Each row was made from one small tree. Brackets hold a mark, then the marks that hang from it, in the order of their numbers. Every link used is in the known rows. Write each row's tree.
Known rows
[z84 [z458 z635] [z758 z121]]: [-0.90 -3.93 -1.14  4.54  2.81 -1.00  2.35 -1.14 -2.00 -5.69 -1.25 -5.78
 -2.32 -1.40  1.86  3.78  2.36 -4.85 -3.61]
[z84 z758]: [-2.24 -2.94 -3.19 -0.89  1.35 -0.93  2.64 -2.14  1.11 -2.27 -0.93 -3.77
 -0.75 -0.46  2.21  2.01  2.18 -3.60 -1.98]
[z758 z121 z714]: [-1.50 -3.33 -2.52  2.62  2.63 -0.62  0.76 -1.92  0.74 -2.54 -0.55 -2.17
 -4.57 -3.26  1.02  0.81  3.50 -2.37 -3.64]
[z758 [z121 [z458 z608]] z635 z714]: [-1.34 -3.15 -3.64  3.64  0.87 -3.12  0.92  0.87 -0.74 -4.48 -1.99 -2.83
 -4.93 -4.56  0.95  3.12  4.27 -2.21 -7.19]
[z635 [z758 z121]]: [-1.79 -3.60 -2.74  2.29  1.71  0.61 -0.80 -2.78  0.23  0.01 -1.95 -4.82
 -2.11 -1.71  0.45  0.06  5.52 -2.98 -3.76]
[z608 z422]: [-3.36 -0.40 -3.85 -0.11  0.56 -1.81  0.62 -2.92  1.87 -1.95 -2.15 -2.63
 -1.17 -3.64  2.73  3.33  2.96 -2.05 -2.13]
[z635 z758]: [-2.06 -3.29 -2.71  0.77  1.06 -1.28  0.48 -3.07  1.98  0.77 -2.46 -3.67
 -0.89 -0.97  0.84 -0.02  4.20 -2.11 -3.17]
[z458 z608 z635]: [-4.21 -2.11 -4.92  0.68  0.88 -3.81  0.30 -2.44  3.71 -3.91 -2.74 -3.76
 -0.65 -4.28  2.72  3.39  1.73 -2.40 -4.07]
[z458 z608]: [-3.56 -2.08 -5.74 -1.25  0.14 -2.95  0.13 -1.70  4.70 -2.20 -2.88 -3.49
 -1.77 -3.53  2.23  2.54  2.71 -1.63 -3.80]
[z84 [z458 [z608 z422]] [z758 z635]]: [-0.82 -2.64 -3.84  1.95 -1.86 -2.61  1.34  1.04  0.78 -4.59 -2.72 -5.21
 -2.38 -2.62  2.40  6.72  4.19 -2.16 -5.41]
[z121 [z458 z608]]: [-3.98 -1.76 -4.71 -1.16  0.97 -4.27  1.55 -0.94  2.03 -4.01 -3.69 -3.53
 -1.31 -3.45  2.25  3.03  1.40 -2.24 -4.53]
[z458 z121 [z635 z758]]: [-2.82 -2.53 -0.91  4.27  0.67 -1.00 -0.93 -3.29 -0.47  0.18 -2.17 -4.66
  1.11 -2.49  2.10  1.75  1.66 -2.37 -4.40]
[z758 z121 z635 z714]: [-0.24 -3.06 -3.12  4.51  1.11 -1.07  1.31 -0.76  0.16 -1.69  0.15 -1.69
 -5.34 -3.15  0.61  1.21  5.36 -2.19 -4.54]
[z758 z121]: [-2.56 -1.90 -4.08  1.31  1.86 -0.44  0.40 -2.38  1.42 -1.65 -1.28 -3.63
 -3.10 -2.84  1.55  1.22  3.74 -3.13 -2.45]
[z608 z422 [z458 z121 z635]]: [-4.46  0.26 -3.45  3.62 -0.06 -0.74  0.01 -5.02 -2.58 -1.97 -2.63 -4.60
 -0.28 -5.39  2.85  6.27 -0.11 -1.66 -3.62]
[z121 [z458 z608 z635]]: [-4.53 -1.54 -4.20  0.93  1.52 -5.20  1.52 -1.66  1.03 -5.36 -3.52 -3.80
 -0.01 -4.41  2.72  3.76  0.56 -3.12 -4.77]
[z121 [z458 [z608 z422]]]: [-4.42 -0.37 -4.61 -0.92  0.24 -3.86  0.35 -1.22  0.91 -4.89 -4.24 -3.60
 -0.71 -5.00  2.94  5.11  1.60 -2.02 -4.70]
[z84 [z458 z121 z635] [z758 z714]]: [-0.50 -4.39  1.67  5.59  1.79 -2.06  2.48 -0.65 -2.21 -4.88 -0.75 -3.94
 -1.68 -1.72  2.31  4.14 -0.70 -2.90 -4.85]
[z570 z714]: [-4.69 -1.61 -4.04 -1.86  2.35 -1.78  2.84 -2.84  3.51  0.45 -1.54 -1.12
 -2.81 -2.41  0.70  2.24  3.94 -1.89 -0.34]
[z84 [z458 z121 z608 z635] z758]: [-2.27 -3.41 -1.68  3.33  0.09 -2.27  0.38  0.11  0.13 -5.30 -2.71 -6.48
 -0.25 -2.68  3.12  5.88 -0.28 -2.81 -5.57]
[z84 z458 [z758 z714]]: [ 0.17 -5.25 -0.21  2.10  2.12 -2.23  3.87 -0.50  0.10 -4.03 -0.90 -3.10
 -3.58 -0.15  1.02  2.25  1.84 -2.65 -3.47]
[z84 [z458 z635] [z758 z121 z714]]: [-0.12 -5.36  0.58  5.80  3.50 -1.37  2.84 -0.72 -2.63 -6.45 -0.41 -4.39
 -3.72 -1.81  1.29  3.18  2.17 -4.37 -4.48]
[z635 [z758 z714]]: [-1.16 -4.75 -1.23  1.78  1.72 -1.59  0.89 -2.74  1.22  0.00 -1.66 -2.36
 -2.16 -1.28  0.34 -0.36  3.99 -1.46 -3.98]
[z635 [z758 [z121 [z458 z608]] z714]]: [-1.77 -5.08 -1.87  2.78  2.18 -1.74 -0.69 -0.78 -1.31 -3.72 -3.35 -4.64
 -3.16 -3.42  0.24  1.70  3.94 -2.41 -7.10]

Which tree is each row?
[-4.22 -2.05 -2.74  2.02  0.69 -3.81 -0.74 -2.34 -1.30 -4.80 -4.79 -5.18
  1.46 -4.76  2.51  4.85  2.64 -2.71 -6.37]	[z121 [z458 [z608 z422] [z635 z758]]]
[-3.07 -3.32 -2.63  3.89  2.93 -3.59  0.68 -0.92 -1.29 -7.32 -2.46 -3.53
 -2.90 -5.52  1.82  3.41  1.52 -3.24 -6.59]	[z758 [z121 [z458 z608 z635]] z714]
[-1.51 -2.90 -4.42  1.96  0.14 -1.53  1.36  1.17 -1.90 -4.94 -2.10 -5.56
 -2.32 -2.57  1.78  4.35  4.14 -4.07 -6.33]	[z84 [z758 [z121 [z458 z608]] z635]]
[ 1.18 -4.22  0.41  5.43 -0.43 -1.41  2.88  1.44 -1.58 -2.22 -0.27 -3.24
 -3.57 -0.79  1.23  3.79  2.07 -1.68 -5.53]	[z84 [z458 z121] [z758 z635 z714]]
[-2.02 -4.24 -2.72  1.94  0.93 -3.53  2.22 -0.50  1.39 -6.29 -2.77 -5.89
 -1.02 -2.04  2.38  4.92  1.16 -3.47 -4.48]	[z84 [z458 z608 z635] z758]
[-4.80 -0.11 -3.69  2.33 -0.77 -2.19 -2.37 -2.05  1.18 -4.18 -3.02 -4.83
  0.61 -6.76  4.34  6.42  0.37 -1.60 -5.27]	[z458 z121 [z608 z422] z635]
[-2.96 -4.10 -3.82  3.53  1.40 -0.85 -2.16 -2.49  0.86 -2.81 -3.04 -6.31
 -1.10 -3.93  1.40  2.23  4.71 -3.13 -5.83]	[z458 z608 [z635 [z758 z121]]]
[-1.05 -4.51 -0.37  3.80  3.12 -1.03  0.91 -1.53 -3.06 -2.34 -2.19 -3.34
 -3.09 -2.05 -0.16  0.28  3.98 -3.00 -5.45]	[z635 [z758 [z121 z458] z714]]
[-4.38 -0.38 -4.51  2.07  0.87 -2.04  1.51 -5.64 -1.12 -2.76 -2.77 -3.86
 -0.92 -4.69  2.20  5.31  1.40 -2.21 -2.55]	[z608 z422 [z458 z635]]
[-2.09 -4.27  0.53  4.04  3.07 -3.83  2.24 -2.71 -2.50 -3.29 -2.44 -2.33
 -0.49 -2.05  0.76  1.02  1.94 -2.90 -5.20]	[z121 [z458 [z635 [z758 z714]]]]
[-1.18 -4.55 -3.44  1.66  1.14 -0.77  0.73  0.58  0.81 -5.39 -2.58 -6.85
 -3.49 -1.96  1.67  4.11  3.33 -3.43 -4.84]	[z84 [z458 z608] [z758 z121]]
[ 1.69 -5.22 -0.74  5.76  1.22 -0.72  2.97  1.16 -2.03 -3.95  0.00 -3.74
 -5.66 -0.90  0.34  2.78  4.90 -3.18 -5.07]	[z84 z458 [z758 z121 z635 z714]]
[-3.78 -2.59 -3.82  2.00 -0.04 -2.40 -2.04 -3.15  1.29 -3.16 -3.78 -5.45
  0.99 -4.73  2.50  4.33  3.75 -2.19 -5.21]	[z458 [z608 z422] [z635 z758]]
[-1.35 -5.07 -0.60  5.63  3.10 -0.73 -0.23 -3.16 -1.42 -2.44 -1.03 -3.97
 -2.34 -2.81  0.52  0.52  4.20 -3.20 -5.05]	[z458 [z635 [z758 z121 z714]]]
[-1.98 -5.60 -2.36  4.69  1.97 -1.31 -1.62 -2.16  0.29 -3.61 -2.24 -5.04
 -2.42 -4.26  0.88  1.85  4.41 -2.53 -6.65]	[z458 z608 [z635 [z758 z121 z714]]]
[-3.42 -1.36 -2.30  3.58  3.32 -2.72  1.77 -2.24 -2.33 -4.97 -2.01 -3.70
 -1.47 -3.73  2.06  2.54  1.73 -4.49 -3.77]	[z758 [z121 [z458 z635]]]
[-3.95 -1.82 -2.48  3.43 -1.06 -1.17 -3.58 -2.42 -0.01 -2.25 -3.77 -6.15
  1.59 -5.42  3.27  5.27  2.07 -1.58 -6.37]	[z458 z121 [z608 z422] [z635 z758]]
[-2.36 -1.65 -5.28  2.42  0.03 -2.61  0.44  0.70  0.09 -3.60 -2.76 -4.21
 -3.45 -4.07  1.55  3.44  4.57 -2.84 -6.27]	[z758 [z121 [z458 z608]] z635]
[-4.94 -0.34 -3.92  1.03  0.79 -4.88  0.51 -1.94 -0.09 -6.48 -4.13 -4.05
  0.50 -5.78  3.50  5.96  0.82 -2.85 -5.20]	[z121 [z458 [z608 z422] z635]]
[-1.00 -6.22 -0.83  4.79  1.42 -3.96  0.57 -1.25  1.50 -3.96 -3.45 -4.29
 -2.50 -2.74  0.65  2.48  2.95 -1.42 -6.57]	[z84 [z458 z608 [z635 [z758 z714]]]]
[-0.56 -5.11 -1.39  3.72  2.45  0.28 -0.49 -2.48 -0.40 -0.89 -1.20 -3.41
 -3.54 -2.16 -0.11 -0.26  5.20 -2.46 -4.71]	[z635 [z758 z121 z714]]
[-2.48 -3.02 -2.63  2.02  0.37 -3.05  1.03 -0.82  0.28 -7.36 -3.19 -6.00
 -0.30 -3.55  3.28  7.04  1.51 -3.28 -4.97]	[z84 [z458 [z608 z422] z635] z758]
[-3.43 -3.00 -3.74  3.59  0.78 -0.40 -3.33 -2.78 -0.29 -3.94 -3.44 -6.49
 -0.38 -5.42  2.25  4.23  4.87 -2.91 -6.16]	[z458 [z608 z422] [z635 [z758 z121]]]
[-2.86 -4.78 -1.25  3.11  2.09 -4.58  0.81 -1.72 -0.66 -4.60 -3.53 -3.54
 -0.59 -3.50  1.23  2.23  1.99 -2.40 -6.94]	[z121 [z458 z608 [z635 [z758 z714]]]]
[-0.38 -5.15  0.51  4.06  2.80 -3.18  4.08 -1.16 -0.94 -5.69 -0.91 -3.26
 -2.27 -0.85  1.52  3.19  0.99 -3.43 -4.03]	[z84 [z458 z635] [z758 z714]]
[-0.43 -4.79  1.96  7.28  1.52 -2.19  0.40 -1.50 -1.48 -1.91 -2.22 -3.77
 -1.83 -2.12  0.89  2.18  1.25 -1.37 -5.95]	[z84 [z458 z121 [z635 [z758 z714]]]]
